Every row comes from one small tree of marks. Brackets hold a mark, then the marks that hang from it, in alphabetical order. Every link used is in the known rows. Which tree was each row made from?
Known rows:
{F C {V A}}: [ -1 -13  15  26  10  -9  24   6 -24 -19 -52  22  37  48  -1  -8  21  -9
  -6  19 -12 -21  12 -60 -21]
{T R {S {C F} M V}}: [  7  19   5 -34  27  12 -48 -30   6  -7  -3  52  28  57 -60 -40  16   6
  37  -2  63  -1  -5 -18   9]
{T {S C {M {F V}}}}: [  6  11  18 -49   3   0 -15 -58 -19 -46 -25  48  30  44 -82 -35  21   0
  16  21  71 -23  12 -53  23]
{M {S {C F} V}}: [ -5  -1  -5 -10  16 -11 -12 -14   5 -53 -24  39  59  40 -23 -31  17   1
  15  32  40   6  16 -20   6]
{S C T V}: [ -4  15   4 -29  39  -5 -19   7  22 -38  28  35  49  46 -37 -58  16   4
  20  -5 -10   7 -12 -28  18]
{M F S}: [ -4 -27  10 -15  -3 -28   9 -31  -9 -76 -21  27  64  26 -44 -24  28  -7
  24  42   8  19  28 -14   8]
{S C}: [  4 -13  28 -40  20   5 -12  10  23 -83  24  45  45  46 -37 -40  22  -9
  36   3 -16  13  -2 -26  24]
{F {C {S T}} M {V A}}: [-10 -14  21  26  10 -11   2   1 -43  37 -58   3  55  28  15   4  15  -1
 -29  -6   4 -32  35 -46 -46]
{A C V}: [  5 -16  -2 -28  17  -8   9  10  28 -52 -15  44  55  25 -23   1  15 -13
  20  16 -28  -6 -13 -32 -13]
{A {M S} V}: [ -1   5 -12 -60   0 -24   7 -24  21 -54 -24  35  62  31 -18   9  15 -10
  18  20   3   7  11  -8 -20]
{V {A C {M S}} F}: [ -1   2 -12  22   0   1  -1   9 -31  -8 -55  25  45  55   8   8  31   8
 -25   8   9 -11 -24 -25 -20]
{A {C {S {T R}}} {M F} V}: [ -9  18  -9 -62  16  -8 -24  11   0  25 -13  25  70   0 -37  39  24   5
  -1 -15   1 -14  -6   6 -48]
{F C {V {A M}}}: [ -4   7  10  -7   3  -2  16   4 -25 -13 -60  24  34  50   5   7  25  -9
 -20  10   1 -28  11 -51 -39]
{M {S C}}: [  0 -22  20 -10  14 -11  -3 -32  18 -73  12  39  62  36 -18 -26  15  -9
  35  23  -3  13  21 -23  27]
{M {F C V} {S {T R}}}: [-14  -9   4  18  -6 -27  18 -72 -22   5 -27   5  69   9 -22   7  19   6
   7  40   0 -10  42 -22 -20]
{C F {S M {T R} {V A}}}: [  0  17 -12  -7  63 -20 -39  36 -22  46 -30  21  46  52 -18 -21  30  20
   4 -33  48   9  -2   7 -37]
{A M V}: [  4  11  -5 -87   5 -10   0  16  27 -64 -16  41  47  40 -34  -2  22 -11
  17   0 -12   6  -8 -12 -24]
{F {C {S M T {V A}}}}: [ -7   8  -2  37  60 -30 -15   4 -22  11 -34  22  42  44   8 -30  13   1
 -13 -33  30 -18  19 -38 -25]
{A {M {F {C S}}} V}: [ -9  18  -5 -52  -1 -20  -3  14 -13 -35 -50  32  53  13 -41  18  20 -12
 -15   0  26 -19  20 -19 -44]
{V A}: [  6 -25  18  -5  26  -6   2  41  -6 -45  -2  33  41  64 -22 -34  31  -8
  23   1 -34  15 -16 -29   0]
{S {C {F {V A}}} M T}: [  5  37   1 -52  35  -2 -16 -12 -33  -7 -24  31  37  63 -27 -30  25  31
 -14  -1  61 -35 -16 -41 -16]
{A {M {S C {T R}}} {V F}}: [ -3  42 -23 -39  -3   0 -11 -16   8  15  -1  27  60  34 -29  14  13  20
   1   4   6  -6 -18   2  -8]
{S C M V}: [  2  27   1 -35  35  -3 -19  -4  17 -54 -19  59  28  59 -30 -52  17   2
   4   9  60  -6  -4 -37  15]
{V {A C {M {S {T R}}}} F}: [ -3   8 -13  23   8   5 -13   0 -29  41 -20  16  52  50  10  11  30  20
 -14  -6 -13  -8 -31  -9 -25]
{A {M {S {C F} {T R}}} V}: [ -4  34 -14 -75   8  -6 -20 -24  12  -2  10  29  70  27 -28  18  13  18
  13   6  12 -11  -4   8 -27]
{Z R}: [  7 -28  25 -43  18 -11  -4  34  41 -41  19  36  47  42  -8 -35  26 -20
  58   4 -61  23  13  10   5]
{V {A {M F}}}: [ -2   6  11 -51   3  -3  -8  37 -32 -42 -25  33  38  58 -38 -21  41   0
  -7   5   8  -2 -18 -20 -21]

Which tree is each row?
[ -2  39 -23  50  39  -7 -11  11 -33  58 -37  22  23  69  -1 -38  20  27
 -26 -16  30 -16 -28 -29 -24] | {S M {T R} {V A {F C}}}
[  4  -7   2  30  25 -13 -10   4 -13 -39 -56  26  33  42 -10 -19  23  -8
  -6 -23  26  -1  20 -25  -9] | {V {F {C {S M}}}}
[  2   7  -8 -70   8  -1  -2   4  25 -50 -25  45  51  28 -17  20  20 -10
   2   3 -13 -14 -17 -22 -35] | {A C M V}
[ -1 -18  15  21  34  -3  -2  17 -10  54 -21  15  59  31  -4  17  29   2
  12  -6 -28   1  -4 -23 -23] | {F {V {A {C {S {T R}}}}}}
[-13   6 -11 -31  -5 -15  -5 -35 -10 -43 -55  36  59  20 -19   4  27  -4
 -17  34  39 -13  14 -16 -27] | {A C {M F {S V}}}
[ -4   1  -8  30  28 -13 -23  58 -30  35 -40  12  49  49 -16 -36  28  10
 -16 -22   9  11 -10 -14 -19] | {C {S T {V A {F M}}}}
[  0  35  -4 -41  47  -9 -24 -18  12 -34   9  44  37  55 -30 -63  15  14
   3 -10  44  -9 -13 -33  10] | {S C M T V}
[ -5 -20   6 -16 -14 -28  25 -45 -17 -54 -55  24  63  23 -46  -7  31  -6
  12  58  25   6  35 -25  -2] | {M {F V} S}
[ -4  -2  10 -72  -4   1 -11  -7  -4 -72 -28  38  48  27 -32   0  38  -8
  -5  10   6 -10  -5 -15 -27] | {A C {M F}}
[ -3   9 -12 -33  38 -25 -11  -9  -6  -4 -31  33  62  10 -35   4  16   8
  -6  -8  33 -23  -1 -24 -29] | {A {C {S {M F} T}} V}
[ -1  28  10 -66  26  -8 -21 -30 -16 -54  14  39  43  44 -54 -53  24  20
   0   0  46 -18  -9 -28  10] | {S C {M F} T}
[ -7 -23  10  29  37 -23  -8  13  13 -40 -34  27  48  26  -6 -23  16 -25
  15 -14  -6  10  38 -29 -11] | {F {C {S V}}}
[ -7  -6 -15  32  34 -15 -12 -11 -13  38 -11  17  68  40   4  -8  21  17
  10  15  -2   1  -8  -9 -27] | {M {S {T R} {V {A {C F}}}}}
[ -2  -2 -21   5 -10 -10   6 -22  -6  -4 -41  22  65  21  -7   5   9  11
 -18  26  -2 -22 -15 -27 -24] | {A C {V {F {M {S T}}}}}
[  8  21 -21  -8  25 -12  -5  10   2 -46 -61  44  20  67 -30 -52  30   3
  -6   4  52  13 -15 -24   2] | {S M {V F}}
[ -1   9 -22  38  33  -5  -6  40 -20  17 -28  21  40  60 -14 -42  27  16
 -19  -7 -13  -5 -45 -36 -11] | {S T {V {A C} F}}
[-10   0   0 -43 -19 -12   9 -53 -17 -40 -69  28  62  15 -17  29  30  -4
 -17  45  34 -19  23 -24 -30] | {A C {M {F V} S}}
[ -8   8   3 -25   7 -13 -10  -6 -31  12  -1  16  59  44 -24  -3  33  13
   4   6  -2   4  -7   0 -23] | {V {A {M F {S {T R}}}}}
[ -9  14 -22  -4  10  -5 -16 -30   8  16 -21  21  59  30   5   7  25   9
  -4   1  -1   4  -8   2 -24] | {A C {M {S {T R} {V F}}}}
[  8 -21  34 -21  16  20 -35 -23  27 -32  53  43  42  44 -63 -33  16 -13
  73  -8 -28  21   0 -18  34] | {T R {S C}}
[ -6  26 -15 -25  35   5 -31  31 -12  43  -9  23  49  51  -4  -6  33  20
  -8 -16  -7  -7 -33  -1 -50] | {S {T R} {V {A {C F} M}}}
[  2 -11  -1  39  -3  12 -19   8 -30  12 -51  34  30  60 -34 -39  21  -2
  -8   7  18 -12 -24 -49  -3] | {T {S {V {A C} {F M}}}}
[ -9   4 -22  75  22 -27   9 -10 -31  15 -36   9  52  52   4 -34  14  11
 -14   8   2  -7   0 -36  -8] | {M {S T {V A {F C}}}}
[ -4   5 -10 -13  22  -3 -25  29   7 -19 -58  32  46  31  -8   6  33 -11
 -12 -21  18   7  -2 -10 -26] | {A {C {S {V F}}} M}
[ -3 -19   6 -25  -7  -2  -8 -48 -10   4 -40  14  72  15   8  18  23  11
   0  31   4 -14  18  -9 -45] | {A {C {F {M {S {T R}}} V}}}
[ -1 -19  -5  29  31  -6 -15  36  11 -22 -51  32  49  29 -14 -12  28 -12
   6  -9   4  14   0 -18  -6] | {A {C {S {V F}}}}
[  2   9   4 -61  29 -25 -10 -32 -16 -62  -2  29  42  45 -49 -51  31  12
   8  -3  26   1   0 -17  -6] | {S {M F} T}
[ -1  10  -9  -4   5   3 -20  22   6  19 -13  18  43  46 -24 -41  28  12
   4  -1 -16  24 -18   4 -15] | {S {T R} {V {F M}}}
[  7  -4 -18  -3   4   0   9  25  12 -40 -42  39  46  32 -29  -1  20  -2
   2  15 -16  -6 -31 -30 -10] | {A C {V F}}
[ -4  29 -10 -38  33 -20 -18 -17  -5   0 -11  32  40  42 -51 -45  30  17
   7   5  35   9  -6  -3 -13] | {S {M F} {T R} V}
[ -8  14 -24  -8  11 -13 -10 -37   1 -12 -34  22  59  34   6  -4  23   7
 -14   2   9  -5  -6 -13 -20] | {A C {M {S T {V F}}}}
[ -6  29 -28  -6  -3 -13   4 -33  -2  13 -25  15  58  26  -6  22  10  10
  -7   0  -8 -10   1  -6 -34] | {A {M {S {T R}}} {V {F C}}}
[  7  -7  -2  42  16  10 -22  25 -10  36 -12  33  27  67 -57 -39  28  -3
  36  -5  -8  25 -28 -20  14] | {T R {S {V A F}}}
[  3 -11  17 -18  11 -13 -14 -65 -22 -66 -21  38  30  43 -59 -45  17 -12
  21   1  43 -16  24 -45   5] | {T {S {M {F C}}}}
[  3   4  10 -43   5  -3   9  20 -12 -23 -46  29  37  59 -18  -3  36  -7
  -1  12   0   0  -8 -32 -22] | {F {V {A M}}}
[ -1 -28  16 -20 -24 -15  17 -52  -3 -39 -59  22  61  29  -4  -3  21 -11
   5  51  14   4  41 -26 -14] | {F {M S} V}
